Each row was made from one small tree. Brackets hold a mark, then the marks that hang from it, in the order of their numbers. Every link used is in the known rows. Write each row's tree.
Known rows:
[q_873 [q_428 q_149 [q_293 q_771]]]: [ 24.8 -17.3  16.6  -3.2   8.5  12.8 -17.1  -4.4  10.2  -3.6  30.3   4.1
 -12.7   1.7  -5.3  -9.5 -10.7   3.4   1.4 -12.1 -20.1   3.6]
[q_451 [q_293 q_883] [q_823 [q_873 q_221 [q_428 q_149]]]]: [ 19.7 -23.5 -15.4 -22.3 -15.8  50.8 -46.3 -17.5 -11.8  -7.1  25.5  -1.9
  -6.1 -11.8   5.7  -0.3  -5.0  12.5 -11.9 -35.3 -15.2  -4.0]
[q_800 q_149]: [-10.3  -6.5  -5.6  -0.6  -2.7   4.6  16.5  -2.4 -13.4   9.4   1.9  -1.9
   5.9  -9.2  -4.1  -2.0   0.4 -10.5   5.7   7.7  19.3   4.5]
[q_51 q_221 [q_771 [q_293 [q_428 [q_149 q_800]] q_883]]]: [-10.4  -1.8  21.4 -15.8  -7.2  -2.9 -32.3  -4.0  23.3  -7.3  20.0  -3.0
 -16.6 -28.8  14.8 -35.1  -0.2  -4.6   7.9  -0.9 -19.8 -20.6]
[q_428 [q_149 q_800] q_293 [q_873 q_221]]: [ 15.8  -9.7 -11.5 -14.4  20.4  11.3 -26.9  16.3  14.3 -12.2  45.2  -5.1
 -23.6   4.7 -21.5 -14.3 -12.8  -6.6  -2.2  -7.9 -10.7   4.6]
[q_883 q_293]: [ 15.1  -4.3   4.8   0.6  -1.1   8.5  -5.5   3.9  -7.0 -17.4   3.4  -3.7
   9.5  15.3   1.3   4.8 -17.1  -1.9   7.6  -9.6   9.4  12.9]
[q_149 q_800]: [ -9.6  14.2  12.5  -3.8   0.7  -3.7  -9.8   8.8  -0.1  -4.8   6.4  -4.2
  -2.9  -8.8   2.2 -10.9  -5.7   3.0  -1.8   1.1   6.9  -1.0]
[q_883 [q_293 [q_428 q_149 q_873] q_771]]: [ 35.9 -39.8  -5.0  -9.8  10.4  27.0 -31.8  19.2   4.7  -2.7  21.0  -9.8
  -8.9  17.9  -3.7  -3.4 -13.8 -11.9  18.7 -13.3 -10.6  -8.6]
[q_771 [q_293 q_428 q_883]]: [ -1.7  -9.1   1.9  -3.0 -21.2   5.8 -13.9 -17.8  -2.2   9.6  -9.8   6.9
  14.4 -14.7   6.1   2.8  -0.4  -9.5  22.5   1.5  -8.4 -10.8]
[q_451 [q_293 q_771] [q_823 [q_873 q_428]]]: [ 12.4 -20.6   0.6 -28.9 -12.0  44.6 -34.4 -12.4 -35.0   9.4  14.8  -6.7
   4.8   2.7   9.2   1.4   5.5   0.7 -13.9 -29.6   6.8 -21.0]
[q_873 q_221 q_428]: [ -0.6  -2.6  -6.3  -2.2   0.5  18.0 -31.6 -19.7  -3.1  13.1  18.4  13.6
 -21.6   0.6  -0.9  -2.7  -3.4   8.9   0.2  -2.9 -11.7  -5.3]
[q_873 q_221 [q_428 q_149]]: [  4.3 -13.4 -11.8  -3.2   8.9  15.3 -33.3 -11.7  10.7   3.5  20.8  10.9
 -27.4  -6.4  -5.1  -5.9  -4.8  13.2  -5.1  -7.0 -27.8   3.2]
[q_293 [q_428 [q_149 q_800] [q_873 q_221]] q_771 q_883]: [ 22.5 -23.5  -6.7 -18.4   6.0  40.2 -48.7  12.5  22.9  13.7  39.7  -8.2
 -20.4 -18.2  -3.3 -23.3   1.7   1.0  11.9  -2.3 -16.2 -18.0]
[q_428 q_293 q_873]: [ 15.9  -6.8  -7.3  -0.5   3.4   1.1   2.5  11.2  -1.7  -3.8  27.9   1.3
  -7.7  18.8 -17.6   2.0  -9.0 -16.9   8.9  -3.1   1.0  -4.8]
[q_451 [q_293 q_771] q_823]: [ 14.4 -16.3  -0.6 -49.1  11.9  55.4 -24.9 -10.9 -18.8   1.4  17.0 -26.7
  14.7   8.5  -3.0 -10.8  16.6   2.4 -20.9 -19.5  15.0 -10.5]
[q_428 q_293]: [ 13.0   0.6  10.5   2.8   2.1  -3.0   2.5  -6.2   1.3  -9.3  11.8   2.0
   2.2  11.8  -6.5   1.2 -10.9  -8.2   4.1  -7.1   6.0   6.9]
[q_51 [q_771 q_293]]: [ -5.3  -4.4  -8.9 -17.7  -6.8  -6.0   5.9  -4.7  -8.2   3.7  -4.0  -6.4
  -3.5  -7.5   4.3 -13.4  16.3  -7.2   1.2   5.9 -14.4  -9.6]
[q_293 q_883]: [  9.3   0.0   3.5   8.2 -15.5  11.0   5.4  -1.2   8.3  -2.4   6.8  -2.1
   8.6 -12.4   2.2  -2.4  -2.0   6.1   6.2   0.3   0.1   2.3]
[q_873 q_221 [q_428 q_149 [q_293 q_883]]]: [ 27.2  -9.9   3.4   6.4  -3.2  22.7 -26.4 -19.7  22.0  -9.1  38.9   9.9
 -16.5  -7.3  -6.6  -8.8 -18.4  11.7   6.7 -13.5 -24.7  12.4]
[q_51 q_221 [q_771 [q_293 [q_428 q_149 q_873] q_883]]]: [  0.2 -24.2  -7.8 -12.9  -8.4   3.8 -21.7   1.4  21.3   2.0  30.2  -0.4
 -23.2 -12.5  -0.7 -22.4   7.2 -16.6  13.1   2.8 -30.3 -32.2]
[q_883 [q_293 q_428 q_771]]: [ 30.1 -20.4  15.7  -7.1   1.4  25.1 -30.5  -3.4  -7.6   1.6   1.7  -5.8
   7.0  16.9   9.8  -0.7 -11.3  -8.0  20.1 -15.2  11.6  -6.6]
[q_293 q_771 q_883]: [ 20.1 -11.4   5.2  -2.1  -9.9  27.2   0.2  -0.3  10.7   6.1  14.7 -10.3
  12.4 -16.6   5.8  -8.8   6.9   8.0   4.3   2.6   1.5  -2.4]
[q_823 [q_873 q_221 [q_428 q_149 [q_293 q_771 q_883]]]]: [ 40.3 -27.9  -1.0  10.7 -15.2  27.3 -28.6  -9.3  11.5  -0.4  35.6   8.2
 -10.8 -12.8   5.9  -1.1 -13.1   6.3   7.5 -22.2 -24.0   4.2]
[q_451 [q_823 [q_873 q_221 [q_428 q_293]]]]: [ 15.1 -10.1  -5.4 -10.0  -4.9  20.9 -31.3 -18.0 -15.2   4.0  26.0   8.5
 -13.1  10.4   3.7   6.7 -13.3  -2.8  -1.6 -26.2  -3.9  -4.6]
[q_293 [q_428 q_149] q_771 q_883]: [ 26.5 -23.8  10.7  -2.8  -4.8  24.6 -21.6  -2.7  23.9   7.5   9.4  -5.4
  -0.2 -18.7   9.3 -11.3   0.9   4.4  14.6  -6.3 -16.7  -8.8]

Write each row's tree:
[  2.2 -13.6  -2.5 -45.8  14.4  35.4 -50.5  12.1 -10.4  -1.7  25.3 -15.8
 -13.7   6.4  -8.9 -17.6  -4.5  -8.0  -6.6 -25.1  -1.3 -23.7]
[q_451 [q_293 [q_428 [q_149 q_800] q_873]] q_823]
[ 21.4 -17.7  -4.1   0.1  -3.8  12.3 -22.6  11.3 -10.8  -1.5  11.5   2.5
  -5.6  25.9  -3.7   5.5 -21.0 -17.8  27.9  -9.8   6.1 -13.1]
[q_883 [q_293 [q_428 q_873]]]
[ -0.9  -9.2  -1.0  -7.6   7.7  -2.9 -31.0  24.4  11.2   4.4  15.5   1.3
 -23.4  -5.3  -4.1 -12.2 -11.4  -8.7  13.4  -3.0 -14.0 -17.7]
[q_293 [q_428 [q_149 q_800] q_873]]
[ 20.7 -16.5  -6.9  12.7  -4.7  -0.8 -28.3  -9.1  -0.5  -6.5  18.8  17.8
 -22.4   3.9   1.3   7.7 -21.2  -3.2   4.7 -24.7 -23.0   6.1]
[q_823 [q_873 q_221 [q_428 q_149 q_293]]]
[ 41.7 -27.8  -4.8  -5.2   0.6  25.2   0.8  15.4  22.8  -7.9  45.0 -12.2
  -2.2  -1.8 -16.3 -11.2  -4.9  -5.7   8.3  -4.2 -15.5   1.4]
[q_428 q_149 [q_293 q_771 q_883] q_873]
[  3.4  -9.3  -1.6 -18.1 -16.0  26.5 -30.6 -12.6 -36.3   1.8   5.9   1.0
   0.7   5.0   7.9   6.2  -4.6  -0.4  -9.3 -30.5   4.8 -15.5]
[q_451 q_293 [q_823 [q_873 q_428]]]
[ 15.5 -15.1   3.5  -3.8  -5.0   3.0 -14.8  -1.4  -3.7 -12.5  18.8   4.6
 -11.2   0.7   4.7   5.3 -18.7  -3.4  -0.8 -31.4 -17.4   2.4]
[q_451 [q_823 [q_873 [q_428 q_149 q_293]]]]
[ 18.8 -19.2   5.9 -10.3  -0.8  25.3 -30.9  22.6  20.9   9.2  31.9  -8.0
 -11.3 -19.5  -0.7 -20.2  -4.1  -1.5  16.5   0.2 -13.1 -21.0]
[q_293 [q_428 [q_149 q_800] q_873] q_771 q_883]
[ 29.0  -7.3  17.3  -9.1   2.7  36.0 -39.1  -9.0  22.3  -2.2  53.0  -1.4
 -16.5 -19.4  -3.4 -25.9 -13.7  14.7   1.8 -12.8 -15.3   7.4]
[q_873 q_221 [q_428 [q_149 q_800] [q_293 q_771 q_883]]]
[ -2.7  -7.1  -1.3 -14.5  -7.9  -6.1 -14.3 -12.9  -9.9  14.8 -12.3   2.3
  -8.2  -4.2  11.9 -12.2  12.3 -16.0  16.7   1.3 -15.5 -24.2]
[q_51 [q_771 [q_293 q_428]]]
[ 32.6 -14.1   7.1  -8.7   1.5  21.8  -7.1  25.7  22.8 -10.8  51.3 -14.6
  -4.6 -12.7 -12.9 -21.0 -10.4  -0.9   6.5  -3.7  -7.6  -0.1]
[q_428 [q_149 q_800] [q_293 q_771 q_883] q_873]
[ 34.1  -7.9  14.9   0.2  -8.4  24.3   3.1  -6.3  10.2  -3.1  26.4  -9.2
  13.8  -1.7  -2.4 -10.1  -2.6   0.0   7.8  -4.7   5.9   4.0]
[q_428 [q_293 q_771 q_883]]
[ 20.5 -21.1 -20.2 -39.2  -1.1  68.2 -53.6 -15.5 -11.9  12.3  32.4 -11.8
  -3.6  10.6  -9.3  -7.4   7.6  -5.3   3.4 -20.7   5.8 -28.4]
[q_451 [q_293 [q_428 [q_873 q_221]] q_883] q_823]
[ 14.8   7.0  28.9  10.4 -11.2   3.6 -17.1   1.6  17.9 -14.7  36.2   7.1
 -11.3 -18.7  -2.9 -18.4 -27.0  10.8  10.2 -10.5 -13.4   9.5]
[q_873 [q_428 [q_149 q_800] [q_293 q_883]]]
[ 17.2 -28.3 -20.2 -19.2  11.4  35.7 -42.2  -1.6  -0.5  31.0  24.8  -1.6
 -18.9   9.8  -5.1  -5.1  10.9 -10.8  11.3  -0.2  -6.3 -29.2]
[q_293 [q_428 [q_873 q_221]] q_771]
[ 35.2 -19.3  -7.8 -17.0  10.0  37.9 -25.3  14.3  25.8  -5.3  61.2 -14.2
 -12.9 -10.8 -16.5 -23.5  -6.0   1.0   0.5  -6.3 -10.7   1.7]
[q_428 [q_149 q_800] [q_293 q_771 q_883] [q_873 q_221]]
[ 34.6 -16.3  18.9   3.2  -7.1  24.6 -11.4  -7.5  19.5  -5.2  37.0   2.0
  -6.3 -11.4  -3.8 -13.1 -13.8   9.1   9.9 -11.0 -19.9   6.5]
[q_873 [q_428 q_149 [q_293 q_771 q_883]]]
[ 24.0 -21.2 -24.5  -9.0  19.0  15.2 -18.4   7.5  15.4  -7.7  38.5  -1.1
 -20.9  14.8 -22.6  -2.2  -6.9  -7.8  -1.4 -10.1 -19.6   4.4]
[q_428 q_149 q_293 [q_873 q_221]]
[ -3.4 -14.1  -6.0 -11.9 -11.9   4.0 -24.2  14.8  10.0   1.6  16.6  -0.8
  -3.8 -24.6  -5.0 -10.8  -8.4  -9.8  21.1   1.7 -20.4 -14.7]
[q_771 [q_293 [q_428 [q_149 q_800] q_873] q_883]]
[ 30.2 -30.4  -5.2 -24.4  20.4  40.3 -58.1  17.7   7.7  -1.2  36.1 -13.1
 -19.2   9.1  -3.6 -16.5 -15.4  -5.8  12.3 -15.2  -5.0  -8.5]
[q_883 [q_293 [q_428 [q_149 q_800] [q_873 q_221]] q_771]]
[ 22.2 -26.4 -21.7  -3.5  -0.2  27.5 -34.3   2.6  22.0   9.5  27.0   3.5
 -20.6  -6.6  -5.2  -4.9  -2.6  -2.4  16.6  -4.0 -26.0 -15.1]
[q_293 [q_428 q_149 [q_873 q_221]] q_883]
[ -1.9 -17.2   9.1 -10.6  -8.2  -0.4 -23.1 -13.9  24.0  -4.3  14.7  -0.3
 -13.4 -18.8  11.5 -22.8   5.6  -7.2  10.7  -1.6 -26.2 -21.1]
[q_51 q_221 [q_771 [q_293 [q_428 q_149] q_883]]]
[ 38.6 -21.9   5.3  -4.7   1.8  39.8 -30.4 -18.1  21.7  -0.4  46.3   2.2
 -14.0  -9.7  -5.7 -14.4  -9.6  12.0   2.8 -10.4 -23.5   7.8]
[q_873 q_221 [q_428 q_149 [q_293 q_771 q_883]]]
[ 20.8 -14.2  15.1  -0.3 -12.7  27.5 -18.6 -10.2   8.3  17.1   6.3  -2.4
   6.5 -11.6  11.6  -7.1   3.5  -0.8  19.1  -1.3  -0.2 -17.5]
[q_293 q_428 q_771 q_883]
[ 40.3 -21.7 -14.4 -11.1   1.3  44.0 -15.8  -1.0  11.1   7.7  51.7  -9.3
  -2.8   5.4 -16.1  -8.2   2.1  -5.8   8.0  -0.4  -2.5  -5.1]
[q_428 [q_293 q_771 q_883] [q_873 q_221]]
[ 15.9 -16.3 -17.9  -1.6  -8.3  31.5 -32.5  -4.2   6.7  19.3  25.1   7.1
 -15.4  -0.1  -3.4  -2.1  -0.5  -6.3  21.7   0.0  -8.4 -22.8]
[q_293 [q_428 [q_873 q_221]] q_883]
[  7.3 -27.2 -18.2  -7.4 -14.0   6.9 -14.9   7.5  10.1   4.7   9.5   2.8
  -3.5 -14.4  -7.9   0.7  -1.9 -13.8  23.0   1.4 -28.8 -14.3]
[q_771 [q_293 [q_428 q_149 q_873] q_883]]
[ 28.2  -6.0  10.5   9.8  -4.8   4.9   5.0  -0.7  24.3 -21.6  20.1  -2.4
   6.1  -6.7  -6.4  -5.4 -15.0   1.8   7.3 -10.9 -12.1  18.0]
[q_428 q_149 [q_293 q_883]]
[ 38.4 -17.0  12.2  -1.8  -0.1  21.9   0.2   0.7  26.7 -14.2  28.8 -12.1
   9.1  -9.1  -3.8 -11.4  -6.5   2.7   3.6 -10.0 -10.9  13.0]
[q_428 q_149 [q_293 q_771 q_883]]
